Known rows, with every step that occurs:
T E X Z: [ 1.30  0.69 -0.60 -0.69 -0.59  0.11  2.12 -0.41 -0.64 -0.87 -0.50  3.13
  2.21 -0.70  0.23  1.05  0.72 -0.09 -3.89 -5.01 -0.80  1.70]
Z T F X: [ 0.36  1.86 -0.49  2.04  0.61 -1.69 -1.72 -2.31 -0.35  3.92 -0.49 -0.39
  2.77 -3.14 -2.42 -2.80 -2.36 -2.61  2.20  5.56  4.20 -4.14]
E T Q X Z: [-1.54 -0.22  0.20 -0.30 -0.88  1.11 -0.25 -0.67  0.98 -1.97 -1.32 -0.10
  0.13  0.29  1.08 -0.03 -1.05 -0.77  3.56 -4.62  0.76  1.68]
Z T U: [ 1.13 -1.45 -0.11 -1.02 -1.71  1.53 -1.89  3.19  0.99  1.57  0.51 -0.31
 -2.55  0.68 -0.41 -0.33  0.23  4.56  3.17  4.38  4.84  0.90]
Q X U: [ 1.43  0.54  1.72  0.54 -0.11  0.44  3.57  1.27  0.58 -0.51  0.05  3.23
 -1.68  0.83  0.84 -2.10  0.94 -3.02  2.07 -2.48 -4.08  1.51]
Z T E X: [ 3.19 -1.11 -0.82 -2.42 -0.54 -0.04  1.80  2.45 -0.72  0.60  1.93  2.18
  2.33 -0.18 -0.72  2.97 -0.97 -0.04 -6.62 -0.27  1.50 -0.81]
U T: [-1.94  0.17 -1.84 -0.15  2.43 -1.93 -1.99  1.09 -1.68 -1.69  0.88 -2.10
 -1.72  0.62 -0.08  4.51  1.80  1.47 -0.41  2.07 -0.93 -0.20]
F X U: [ 0.16  1.55  2.32  3.31  0.60  1.03  2.35 -3.11 -1.33  2.60  0.22  1.69
  0.18 -1.32  0.67 -5.34  3.03 -2.16  0.00  1.76 -4.06 -1.07]
Q X Z T F: [ 1.03  2.71 -1.64 -0.98 -0.36 -2.76 -2.38  1.40  2.22  0.71 -0.71  0.52
  0.04 -0.91 -2.67 -0.01 -4.76 -2.22  2.50 -0.06  5.03  1.45]
U T F: [-4.32  1.43 -3.55  0.29  0.39 -2.48 -2.55  0.14  0.70 -0.46 -0.19 -1.17
 -1.65 -0.66 -3.97  2.37 -0.38 -0.92 -1.78  2.54  6.27 -0.08]
X U T: [-2.04  1.61 -0.82  0.66  2.47 -0.75 -0.61  0.44 -1.01 -0.96  1.03 -2.42
 -3.45  1.02  0.06  2.64  2.76  1.14 -2.47  1.38 -2.74  2.35]
Z T E X U: [ 2.36  0.50  0.99 -0.89 -0.41  1.28  3.17  1.32  0.06  1.39  2.29  2.09
 -0.35  0.35 -0.33 -0.33  0.70 -0.59 -8.04 -0.98 -1.65  2.25]
F X Z T: [ 3.69  2.66  0.92  0.31  1.92 -1.91 -2.58 -0.65 -1.31  2.09  0.57 -1.12
  1.93 -1.30  1.45 -0.79 -1.89  0.64  3.28  2.05 -2.74 -0.13]
F X U T Q: [-3.72 -1.73  1.48  1.48  0.07  2.93 -0.42 -0.98  0.03 -0.18  1.06 -2.98
 -2.08  0.60  1.43  1.65  0.85  2.11 -4.11  2.68  2.01 -0.70]
F X U T: [-1.78  2.23 -0.20  2.27  3.72 -0.13  0.30 -2.19 -1.59  0.65 -0.05 -3.55
 -1.31 -0.56  0.57  1.11  2.09  0.24 -0.28  3.17 -2.62 -0.17]
P T X: [ 2.01 -1.39 -2.17 -0.75  1.08 -1.64  0.09 -1.88 -1.39 -1.33 -2.52 -1.95
  1.94  0.33 -0.50 -0.63  0.16 -1.57  4.22  0.66 -3.98 -2.22]
E T: [-3.81  0.38 -2.21  0.16  0.06 -0.59 -2.75 -2.35 -1.81  0.28  1.31 -1.14
 -0.20 -0.46 -2.80 -2.76  4.18 -0.88 -0.17  1.25 -0.46  0.06]
Z T F: [-0.13  1.33 -1.65 -0.66 -1.17 -2.82 -3.39  1.79  1.18  1.79  1.63  0.99
 -0.74 -0.66 -3.91 -0.64 -2.41 -1.34 -1.45  3.30  5.62 -0.10]
Q X U T: [-0.72  1.39 -0.79  0.05  2.99 -0.63  1.17  1.36  0.02 -1.80 -0.42 -2.30
 -2.89  1.13  0.79  3.64  0.39 -0.52  1.11 -0.15 -2.44  1.92]
F T X: [ 0.83 -0.81 -1.28 -0.53  0.37 -1.98  0.06  2.20 -0.43 -0.93 -1.86  0.38
  2.86  1.05  0.52  0.59  1.77 -0.30  4.87 -2.07 -5.67 -3.26]
Q X: [ 2.17 -0.94  0.33 -0.49 -0.21 -1.02  2.23  2.31 -0.04 -1.65 -0.77  3.53
  0.70  0.32  0.80  0.74 -0.77 -3.30  5.60 -2.03 -1.54 -1.66]
X Z T U: [ 1.34 -0.10  0.01 -0.84 -1.32  1.47 -2.02  2.23  1.32  1.13 -0.37 -0.88
 -2.28  0.43  0.28 -0.57 -0.30  5.00  4.19  2.24  3.92  2.75]
P T Q: [-1.17 -3.98  0.40 -1.42 -1.64  2.92 -2.88 -0.12 -0.36 -1.12  1.32 -1.66
 -1.10  1.70 -0.38  0.42  0.20  1.96 -4.57  0.73  3.35 -0.32]
T E: [-0.51 -3.01  1.26 -1.12 -2.45  0.52  1.94  0.12 -0.61  0.77  3.05  2.91
  0.30 -0.43 -0.38 -0.26  2.43  3.05 -6.75  0.68  0.62 -1.57]
Q X Z T: [ 4.49  1.84  0.45 -1.73  1.39 -2.14 -1.45  2.62  0.22 -0.20  0.24  0.13
  0.49  0.55  1.66  1.56 -3.47 -0.26  4.68 -1.19 -2.54  1.88]
T Q X U: [ 0.00 -1.44  2.82  0.38 -1.88  2.51  3.17  1.71  1.48 -0.88  0.65  2.76
 -2.33  1.55  1.56 -1.52  0.07 -1.75 -0.46 -2.43 -1.26  1.04]

Rows:
[ 0.67 -1.46  2.65  0.03 -1.19  1.46 -2.73  0.19  0.34  1.07  1.70 -0.95
  0.63  0.09  2.06  0.10 -2.43  2.46 -1.12  1.68  1.80 -0.78] => F X Z T Q
[ 1.94  2.22 -1.14  0.37  0.37 -0.88  0.52  0.15 -1.23 -1.71 -1.52  3.41
  1.73 -0.22  0.54  0.35  0.90 -2.68  0.25 -5.29 -2.40  2.15] => E X Z
[ 1.32 -1.53  1.22 -1.52 -1.74  1.44 -2.27  2.74  0.77 -0.66  1.71  0.43
 -0.03  1.29  1.32  2.39 -2.55  1.45 -3.50 -1.02  2.45  1.30] => E X Z T Q
[ 1.98 -0.76  1.63 -2.36 -1.01 -0.51 -0.27  0.78  0.13  1.53  3.28  0.01
  0.57 -0.33  0.52  1.10 -0.86  4.91 -5.65  0.72 -0.14  0.88] => X Z T E
[ 1.07 -3.59  0.29 -1.95 -0.82  2.34  0.40  1.48  0.82 -2.19 -0.98 -0.53
 -0.11  1.42  0.87  1.90 -2.70 -1.24  2.03 -1.59  2.84 -1.23] => P T Q X
[ 0.17  2.73 -1.55 -0.57 -0.71 -2.80 -3.65  0.65  1.55  1.36  0.52  0.56
 -0.66 -0.93 -3.34 -0.94 -2.96 -0.90 -0.44  1.09  4.72  1.71] => X Z T F
[ 0.47 -0.78  1.46 -0.21 -1.42  0.91  0.80  0.91  1.21 -2.42 -1.36  2.29
  0.42  0.81  2.46  0.73 -1.74 -0.73  3.55 -5.05 -0.15  1.24] => T Q X Z
[-0.92  1.38 -1.87  1.96  1.23 -0.30 -1.34 -4.92 -1.05  2.95 -2.39 -2.11
  2.98 -3.18 -3.40 -3.70 -0.96 -3.34  1.50  4.14  4.92 -3.86] => P T F X
[-0.09  1.47 -1.82  0.60  1.88 -2.83  0.14 -1.58 -0.53 -2.60 -2.93 -1.75
  0.81  0.07  1.64  2.17  0.12  0.24  5.42 -2.02 -4.85  0.79] => U T X Z
[-0.42 -0.33  0.39 -0.61  0.19  0.53  0.04  0.89  1.02 -3.02 -1.79 -0.68
 -0.54  0.85  2.44  3.56 -2.06  0.46  3.53 -4.05  0.68  1.72] => U T Q X Z
[ 0.47  0.81  0.53  0.58  0.26 -0.29  1.88  1.26  0.26  0.11 -0.49  0.48
  0.02  1.38  0.39 -2.35  2.85 -0.63  1.44 -2.43 -7.26  0.31] => F T X U
[-2.00  3.68 -1.41  2.68  2.08 -1.60 -1.30 -4.36 -0.43  0.92 -2.89 -1.82
  2.01 -2.79 -0.92 -0.91 -0.76 -1.17  3.12  0.52  2.29 -0.59] => U T F X Z
[ 2.98 -0.77  1.50 -2.84 -0.57 -0.32  1.13  1.47  0.81  0.85  2.14  0.14
  1.13 -0.28  0.98  1.89 -2.66  3.47 -2.80 -0.48  0.30  0.59] => Q X Z T E
[ 0.17  2.94  1.26  2.53  0.62  0.01  0.46 -2.49  0.37  3.96  0.28  0.15
 -0.05 -1.95 -1.76 -5.14 -0.39 -2.68 -0.87  3.53  0.59 -0.45] => Z T F X U
[ 0.31 -3.63  1.57 -0.78 -2.51  1.62  1.72  2.99  1.21 -2.07 -0.08  2.94
 -0.14  1.18  1.72  1.55 -1.99 -1.64  2.63 -2.05  1.94 -1.96] => T Q X
[-1.26 -1.21  0.39 -1.48  0.82  0.98  3.34  0.21  0.63 -0.32  1.61 -1.80
 -1.47  0.28  0.37  3.62  0.46  3.26 -5.67  0.46  0.31  0.48] => Q X U T E
[-1.27  1.56 -1.78  0.76  0.41 -2.01 -0.38 -3.63 -0.56 -1.22 -2.48 -1.03
  2.03 -0.66  0.00 -2.56  1.60 -1.22  5.56 -2.46 -4.70  0.80] => E T X Z
[ 0.75  0.03  0.86 -0.02 -1.02  1.75  4.45  0.31 -0.23  0.64  1.48  3.53
 -0.22  0.21 -0.44 -1.28  2.27 -1.38 -7.92 -2.37 -1.68  1.73] => T E X U
[ 0.86  2.14  0.97  2.62  1.13 -0.76  0.08 -3.70 -1.78  0.94 -1.67  1.10
  2.72 -2.05  1.40 -3.14  1.40 -1.02  4.16 -0.90 -3.09 -1.01] => F X Z
[ 0.44 -2.04  2.31 -1.28 -2.02  1.18 -3.24  2.28  0.73 -0.26  2.78 -0.01
 -1.26  1.40  1.72  1.16 -1.92  3.00 -2.96  0.36  1.72  1.24] => X Z T Q
[ 1.11  0.80 -0.30  0.88 -0.21 -2.36  1.02 -1.48 -0.56 -1.74 -2.39  1.84
  1.69 -0.05  1.42 -1.40  0.92 -1.17  5.66 -3.26 -5.75  0.15] => T X Z
[-3.02 -2.04  0.27 -0.10 -0.52  2.93 -0.11  1.61  0.56 -1.95  1.23 -1.54
 -2.64  1.79  0.84  4.03  0.53  1.17 -6.42 -0.26  2.48  1.26] => E X U T Q
[-0.43 -2.07 -1.98 -1.02 -0.65  3.23 -1.64 -0.23  0.17  0.26 -1.75 -2.62
 -2.55  0.66 -1.39 -1.39  1.95  3.89  2.53  2.56  5.59  0.98] => P T U
[ 0.33 -3.24  0.86 -1.77 -1.21  2.04  0.21  4.84  1.54 -1.76 -0.35  1.07
  0.74  2.05  1.62  3.11 -1.56 -0.04  2.31 -3.81  1.45 -1.91] => F T Q X
[-0.70 -2.24  0.46 -2.30 -0.93  1.02  0.22  2.54 -0.14  0.98  2.58  0.68
  1.44  0.54 -0.36  1.66  2.77  5.07 -6.80 -1.58 -0.13 -1.55] => F T E
[ 0.79  0.21  1.12  1.49 -0.73 -0.80  3.33 -0.68 -0.03 -0.13 -0.38  2.41
 -0.81  0.59  0.71 -3.69  2.58 -2.30  1.53 -0.58 -6.74  0.28] => T X U
[-0.51 -0.73 -2.37  0.33  1.74 -2.99  0.72 -0.16 -0.96 -2.29 -2.08 -1.84
  0.62  0.36  0.55  3.44  0.65 -0.47  5.01  1.71 -4.05 -2.62] => U T X
[-0.37  3.22 -1.31  1.93  1.57 -0.66 -1.62 -5.25 -0.70  1.57 -3.10 -1.79
  2.51 -2.73 -1.63 -3.47 -0.96 -2.04  2.74  0.02  2.29 -0.48] => P T F X Z
[-1.79  1.02 -0.37  1.50 -0.11 -0.31  1.92 -2.96 -0.17  0.23 -0.57 -0.57
 -0.73  0.13 -0.94 -4.76  3.36 -2.47  1.53  0.09 -5.79  0.82] => E T X U
[ 1.58 -1.00  2.87 -0.51 -1.29  2.04  1.93  2.71  1.83 -0.07  1.48  1.19
 -2.50  1.67  1.70 -0.46 -1.66 -1.02 -0.45 -1.06 -1.16  1.65] => Z T Q X U
[ 0.31 -2.90 -0.29 -2.61 -0.33  1.26  0.28 -1.58 -1.23  0.63  1.98 -1.49
  0.49 -0.16 -1.34  0.13  1.19  3.65 -7.32  1.30  1.59 -0.59] => P T E
[-1.55  2.52  1.08  3.52 -0.07  0.42  1.67 -3.66  0.05  3.19 -0.53  1.58
 -0.03 -2.21 -1.82 -5.94  1.37 -3.53 -0.83  2.18  0.45 -1.09] => T F X U
[-2.84  2.11 -1.96  2.78  1.80 -1.60 -1.06 -3.67 -0.79  2.06 -1.97 -2.09
  2.02 -3.19 -2.43 -0.47 -0.62 -2.30  1.77  5.01  4.94 -4.10] => U T F X
[-3.74 -3.29  0.19 -0.39 -0.91  1.43 -2.20  1.65 -0.16 -2.01  1.91 -1.69
 -2.42  1.60  0.93  4.44  0.54  3.05 -4.15  1.63  3.22 -0.75] => U T Q
